What can hang from each mark
Z943: Z427 Z483 Z636
Z303: Z483 Z636
Z427: Z303 Z594 Z943
Z594: Z174
Z603: Z594 Z920
Z483: Z253
Z636: Z943
Z253: Z427

Each row was made from one small tree. The marks that hang from a mark follow it in brackets, in the order of their numbers. Every link used is in the known rows. Write each row's tree.
(in the rows, 128 means zero)
Known rows
Z943[Z427 Z483[Z253]]: [131 109 124 142 109 167 107  84 148 115 140 129 157 101 127  61 107 162
 186 193 121 121 130]
Z483[Z253[Z427[Z303[Z636] Z943]]]: [147  51 125 126 104 124 110  81 135  64 161 104 135 126 134  89 111 124
 160 158 129 144 119]
Z603[Z920]: [ 92 178  69 121 121 148 112 139  97 147 118 161  65 127 154 116 141 144
 171 121 133 163  37]
Z943[Z427[Z303]]: [140 119 125 117  85 135  99  98 152 152 135 123 123 115 172 105 140 160
 158 165 130 111 119]
Z253[Z427[Z303 Z594 Z943[Z636]]]: [119  56 182  88  72 132 102  98 146 110 157 106 147 108 122 104 179 144
 122 182 124  94 109]
Z603[Z594 Z920]: [ 97 136  86 124 130 168 109 120 115  87 139 134  76 156 149 131 156 177
 158 105 128 177  27]
Z303[Z636[Z943[Z427[Z594] Z483]]]: [157 120 109 165 121 125 121 115 135 157 121 128 106 154 128 135 103 154
 170 100 128 127 159]
Z427[Z303[Z483] Z594[Z174] Z943[Z636]]: [120  54 139 103 103 112 134 106 197  90 175 104 127 114  93  71 165 159
 122 137 143  82 124]
Z253[Z427[Z303[Z483] Z594[Z174] Z943]]: [121  57 131 111  75 105 101  87 153  97 155  85 157 124 108 112 162 142
 129 166 120 110 117]
Z636[Z943[Z427[Z303 Z594] Z483[Z253]]]: [140  66 144 122 111 166 119 100 130 136 137 127 156 127 146 109  95 155
 158 123 118 115 166]
Z483[Z253[Z427[Z303 Z594 Z943]]]: [135  32 130 101  94 134 114  87 144  54 162  87 154 113 126  79 122 122
 152 167 130 137 120]
Z636[Z943[Z427[Z303 Z594[Z174]] Z483]]: [132  90 133 128 107 155 116 107 138 167 128 138 153 132 144 119 107 163
 158 120 116 104 162]
Z427[Z303[Z483 Z636] Z594 Z943]: [143  55 136 103 114 112 124 110 145  66 175  81 104 126  93 100 140 143
 110 109 136 109 108]
Z427[Z303 Z594 Z943]: [121  49 155  60  99 147 118 127 137  81 172 104 126  99 121  74 141 136
 115 148 134 101  91]
Z636[Z943[Z483]]: [134 150 112 152 135 163 109 140  77 164 108 168 133 129 145 119  79 144
 180 103 120 131 134]
Z303[Z483 Z636[Z943]]: [174 164  57 208 141  82 120 121 111 141 110 113  83 170 121 164  89 148
 174  52 139 154 157]
Z483[Z253]: [143 111  70 138 123 136 119 115 135  82 134 118 125 120 142  69  88 120
 196 136 145 159 120]
Z943[Z427[Z594] Z483[Z253] Z636]: [121  79 165 128  98 174 130  83 205 120 152 122 159  94 103  49 157 179
 172 198 134  83 155]
Z636[Z943]: [149 150  93 151 121 133 115 145  91 174 102 148 115 135 167 137  85 137
 180  96 134 142 144]
Z427[Z594]: [122 123  83 103 100 136 117 144 145 116 123 101 126 115 123  89 135 130
 167 130 144 130 113]
Z636[Z943[Z427[Z303] Z483]]: [141 116 144 137 114 164 105 110 104 175 122 156 142 127 161 125  97 163
 162 124 112 111 147]
Z303[Z483[Z253[Z427[Z594]]] Z636[Z943]]: [177  94  70 197 127  81 128  88 135  94 128  76 113 174 106 158  93 138
 170  68 135 162 179]
Z943[Z427[Z303 Z594[Z174]] Z483 Z636]: [105  81 172 111  91 168 116  82 218 149 156 147 159 108 111  63 180 190
 151 182 124  54 141]

Write each row's tree
[121  51 112  97 102 109 126 108 172  76 172  88 132 117  97  79 142 146
 122 130 137 104 114]	Z427[Z303[Z483] Z594[Z174] Z943]
[116  77 131  89  75 135  87 102 133 107 137 101 154 126 135 126 164 132
 140 149 118 115 107]	Z253[Z427[Z303 Z594]]
[162 101 107 166 124 126 125 107 143 139 128 121 111 154 127 125  94 149
 174 101 131 133 167]	Z303[Z636[Z943[Z427[Z594] Z483[Z253]]]]
[139 122 107 151 139 164 116 126  88 137 117 157 140 129 143 106  67 138
 186 104 122 141 144]	Z636[Z943[Z483[Z253]]]
[125  94 156 103  96 133 137 140 165 118 152 106 116  89 105  63 156 149
 142 177 152  99 117]	Z427[Z594 Z943[Z636]]
[113  86 174 115  80 141 104 106 139 119 145 112 156  98  98  92 169 150
 143 204 120  99 115]	Z253[Z427[Z594 Z943[Z483 Z636]]]
[112  93 173 103 109 163 130 135 152 110 158 126 134  81  84  48 150 157
 142 185 137  89 106]	Z427[Z594 Z943[Z483 Z636]]
[134  83 129 128 124 167 110 112  96 124 129 142 157 133 136 116  86 137
 165 104 113 129 145]	Z636[Z943[Z483[Z253[Z427[Z303 Z594]]]]]
[154 145  94 175 140 130 114 130 105 151 116 154  95 157 132 134  87 142
 180  82 128 139 140]	Z303[Z636[Z943[Z483]]]
[120 117 171 138  89 140  94 102 118 136 139 138 147 100 117  96 152 152
 155 208 118 106 103]	Z253[Z427[Z943[Z483 Z636]]]
[113  83  64 102 105 115 114 109 177  86 146  97 138 141 111  98 143 139
 146  88 134 113 120]	Z427[Z303[Z483] Z594[Z174]]
[158 126  92 175 143 131 120 119 112 132 122 146 100 159 129 123  77 138
 183  81 130 145 145]	Z303[Z636[Z943[Z483[Z253]]]]
[134  68  93 123  94 129 114  95 150  72 139  86 155 122 126  87 119 119
 178 158 136 151 132]	Z483[Z253[Z427[Z594]]]
[120  78 123 120  69 104 108 105 159 121 140  86 152 114 111 100 154 137
 152 195 128 120 124]	Z253[Z427[Z594[Z174] Z943]]
[150 122  78 169 112 102 111  94 122  80 134  86 135 120 112 104 107 137
 173 144 135 156 123]	Z303[Z483[Z253[Z427[Z943]]]]
[133  35 164  89 109 135 134 103 169  56 184  91 129 101  96  67 153 150
 114 138 143  95 118]	Z427[Z303[Z483[Z253]] Z594 Z943[Z636]]
[174 135  59 206 120  69 130 101 160 151 116  89  97 173 115 160 106 161
 170  73 140 140 184]	Z303[Z483 Z636[Z943[Z427[Z594[Z174]]]]]
[123  64 165  94 129 175 104 106 101  66 178 152 136  95 125  50 103 139
 138 161 117 110  74]	Z427[Z303 Z943[Z483[Z253]]]
[156 117 128 138 102 133 112 115 118 184 118 136 124 133 181 142 104 156
 160 117 127 120 158]	Z636[Z943[Z427[Z303]]]
[125  66 170 105  76 119 102  91 144 101 157  93 147 110 110 115 178 150
 119 171 125  97 113]	Z253[Z427[Z303[Z483] Z594 Z943[Z636]]]
[110  98 151 134 118 177 112  97 155  98 143 152 159 106  96  58 143 153
 179 171 125 102 121]	Z943[Z483[Z253[Z427[Z594]]] Z636]
